Known rows, with every way that one mark hangs from another
A[E[B]]: 38,45,-17,19,-31,33,-17,30,7,-21,-39,-65,32,-17,-6,13,30,3,-1,-42,-6,24,-14
P[F[L[E[B]] U] Y]: 14,49,-23,-3,-32,25,-45,19,5,6,-37,-48,36,-27,-18,-11,20,-16,13,-8,-14,81,-11
X[B[N[L[E[A]]]]]: 40,59,-72,27,-27,46,-34,49,-12,28,-29,-43,31,-7,10,-7,37,-40,7,-28,-13,57,-10
T[N[L[F]]]: 18,42,-26,5,-26,67,-50,27,-4,11,-8,-19,-35,30,4,-11,19,-2,-1,-28,-7,64,-2
W[V[D]]: 15,30,1,5,-37,19,-36,42,10,14,-25,-40,-2,18,21,17,34,16,-26,-19,-3,29,21
N[L]: 26,32,-14,9,-24,37,-37,25,-9,13,-5,-29,9,16,8,-6,24,5,-2,-29,-9,30,-1
E[A B[N[L[F[P[Y]]]]]]: 27,53,-34,31,-10,39,-44,26,-9,-15,-58,-27,-33,-22,-6,-10,33,-19,21,-50,-19,75,-3
S[P[F[L U] Y]]: -1,9,-39,-8,-7,23,-47,18,5,0,-13,-28,-12,-9,-21,-19,14,9,8,7,-21,61,-23
E[A B[N[L[F[P U]]]]]: 35,49,-33,49,-12,83,-60,28,-7,0,-59,-29,-21,-37,-3,-10,33,-27,10,-69,-21,57,-13
V[D[L]]: 2,24,8,1,-17,34,-43,21,6,3,-10,-37,-1,24,9,-8,-6,9,-15,-6,-12,23,22
V[D[L[E F]]]: 2,43,19,-8,-20,35,-63,29,6,9,-16,-52,-3,30,2,2,-9,-17,-19,-6,-13,69,21
S[P[F]]: 0,3,-34,-9,-7,17,-57,27,9,-6,-13,-34,16,10,-18,5,20,20,-6,-18,-17,51,-20
D[L[F]]: 9,38,22,5,-22,40,-55,15,7,-7,-8,-34,-13,20,-8,-8,-11,-3,-2,-13,-13,53,-10
W[V]: 27,32,-3,12,-41,22,-30,41,11,5,-22,-41,5,10,9,18,34,18,-13,-24,-2,35,-6
D[L[E[A] F[P[Y]]]]: 14,54,15,2,-14,33,-50,26,10,-13,-32,-57,-33,5,-21,0,-11,-19,7,-3,-33,113,-5
L[E[B]]: 20,51,-16,18,-30,32,-43,39,6,-4,-43,-64,37,-16,-8,25,29,-2,-6,-38,-5,65,-13
P[F Y]: 7,37,-19,-21,-27,-7,-36,15,8,-3,-25,-30,26,8,-17,4,17,14,18,4,-14,52,2
D[L[E[A B[N]] F[P U]]]: 30,49,-7,38,-14,86,-67,36,9,-7,-52,-57,-17,-30,-15,-5,-1,-39,5,-49,-25,91,-22
L[E[A B[N]] F[U]]: 31,77,-28,43,-30,72,-70,41,3,5,-72,-57,9,-34,-13,11,28,-40,6,-54,-19,73,-25
P[F[L[E] U] Y]: 13,43,-23,-13,-29,26,-44,21,8,15,-21,-45,30,-10,-20,-13,13,-19,11,16,-18,76,-8
B[N[L[F]]]: 24,32,-28,12,-15,44,-52,36,-8,8,-10,-14,-10,24,2,-12,24,-25,9,-23,-3,39,-5
F[L]: 3,28,-11,12,-22,29,-40,18,6,-5,-7,-29,0,5,-9,-17,20,0,-6,14,-9,39,-11
N[L[E[A B] F[P[Y] U]]]: 35,68,-10,21,-21,62,-55,27,-10,10,-55,-56,-24,-33,-9,6,27,-27,10,-55,-28,107,-7
A[E]: 35,37,-15,9,-28,30,-16,34,12,-11,-18,-60,24,6,-8,11,21,0,-2,-11,-10,19,-12

Rows
51,34,-42,23,-24,45,-13,43,-5,-13,-30,-51,28,-6,7,-6,33,-19,6,-52,2,16,-12 => A[E[B[N[L]]]]
35,63,-6,20,-33,70,-63,31,-10,22,-34,-53,11,-14,3,8,26,-27,-4,-65,-10,74,-14 => N[L[E[B] F[U]]]
14,66,-25,6,-36,28,-46,14,2,5,-52,-51,34,-34,-17,-18,23,-17,14,-16,-26,83,-11 => P[F[L[E[A B]] U] Y]
17,14,-17,15,-3,55,-35,17,14,4,-17,-29,-46,-31,-24,-9,16,-7,10,25,-20,63,-10 => F[L P[Y] U]
34,31,-35,28,-6,63,-47,30,-5,0,-43,-24,-34,-29,-6,-1,28,-22,21,-47,-6,62,-8 => E[B[N[L[F[P[Y] U]]]]]
22,49,-20,29,-15,59,-40,26,9,-3,-56,-58,-23,-57,-23,-5,25,-21,9,-10,-29,99,-15 => F[L[E[A B]] P[Y] U]
32,68,-18,25,-34,40,-40,34,-14,7,-43,-58,32,-9,8,0,33,-11,-4,-65,-18,66,-8 => N[L[E[A B]]]
13,61,-24,-4,-33,26,-45,19,6,12,-36,-46,28,-16,-21,-20,17,-19,14,9,-30,80,-9 => P[F[L[E[A]] U] Y]
9,39,-18,6,-9,20,-32,31,11,-11,-31,-52,-25,-13,-26,-7,20,-15,7,28,-30,107,-4 => F[L[E[A]] P[Y]]
8,55,3,14,-28,37,-46,28,0,-1,-45,-64,20,0,9,-3,2,-3,-17,-37,-20,57,18 => V[D[L[E[A B]]]]
20,26,0,19,-9,75,-71,19,17,9,-27,-34,-34,-22,-21,19,16,-13,0,-14,-20,62,-13 => L[F[P U]]
45,46,-30,20,-24,44,-27,39,-6,-13,-32,-48,15,-1,3,-5,31,-29,6,-52,-1,34,-13 => A[E[B[N[L[F]]]]]
26,64,-32,39,-26,47,-53,27,-13,-7,-55,-27,-1,-12,4,-15,35,-20,9,-66,-12,48,-10 => E[A B[N[L[F]]]]
36,62,-8,29,-22,80,-67,29,-7,14,-50,-56,-9,-33,-5,6,28,-33,-2,-69,-26,97,-12 => N[L[E[A B] F[P U]]]
23,44,-4,2,-11,53,-58,34,17,9,-36,-55,-33,-20,-28,31,13,-25,7,2,-22,105,-10 => L[E F[P[Y] U]]
18,59,-46,12,-28,32,-46,27,3,2,-54,-43,33,-30,-18,-25,23,-30,20,-12,-20,76,-13 => P[F[L[E[A B[N]]] U] Y]
21,16,-16,19,-7,76,-52,34,15,12,-15,-51,-10,-27,-21,-1,18,-25,-9,10,-20,79,-18 => F[L[E] P U]
30,55,-42,42,-25,46,-38,31,-13,-7,-53,-31,13,-16,8,-16,38,-9,9,-66,-13,32,-10 => E[A B[N[L]]]
8,31,0,-3,-7,21,-51,17,15,-10,-29,-32,-47,-2,-25,20,15,-2,10,7,-18,85,0 => L[F[P[Y]]]
5,55,-17,5,-36,18,-56,19,2,-6,-40,-51,60,-12,-14,-19,28,-16,-4,-26,-21,81,-12 => P[F[L[E[A B]]]]
13,42,0,12,-12,41,-68,33,13,-11,-45,-61,-4,-22,-22,31,25,-19,-6,-35,-13,111,-12 => L[E[B] F[P]]
15,49,22,13,-32,38,-55,38,10,-2,-50,-64,-19,0,14,8,17,-10,-26,-52,-18,96,18 => W[V[D[L[E[A B] F[P]]]]]
29,32,-38,29,-20,46,-37,36,-10,-4,-32,-26,15,-7,8,-8,34,-6,7,-56,3,28,-8 => E[B[N[L]]]
29,58,-32,17,-21,45,-54,46,-10,10,-29,-37,3,19,0,-9,24,-41,4,-29,-15,68,-9 => B[N[L[E[A] F]]]
25,44,-3,24,-14,74,-74,31,14,5,-51,-63,-8,-42,-22,32,23,-25,-4,-43,-15,100,-17 => L[E[B] F[P U]]
15,40,-39,23,-5,26,-32,38,8,-21,-50,-49,-21,-29,-22,-11,28,-26,13,4,-20,105,-9 => F[L[E[A B[N]]] P[Y]]
36,66,-33,49,-26,73,-57,26,-12,4,-60,-28,-5,-29,4,-15,32,-25,11,-72,-16,39,-16 => E[A B[N[L[F[U]]]]]
25,30,-32,17,-7,35,-42,30,-6,-11,-38,-23,-31,-12,-6,-1,30,-17,19,-39,-3,72,-1 => E[B[N[L[F[P[Y]]]]]]
38,60,-35,27,-22,71,-60,47,-7,22,-33,-38,0,3,0,-9,23,-45,6,-36,-17,57,-14 => B[N[L[E[A] F[U]]]]
18,33,-1,9,-7,54,-56,16,16,4,-32,-32,-51,-23,-25,20,14,-8,12,2,-20,73,-8 => L[F[P[Y] U]]
21,58,2,19,-39,34,-52,49,4,-1,-52,-56,-5,11,20,-4,18,-21,-21,-51,-9,72,14 => W[V[D[L[E[A B[N]] F]]]]
35,56,-37,41,-12,67,-48,26,-7,-4,-63,-26,-35,-38,-7,-9,32,-24,23,-57,-21,66,-8 => E[A B[N[L[F[P[Y] U]]]]]
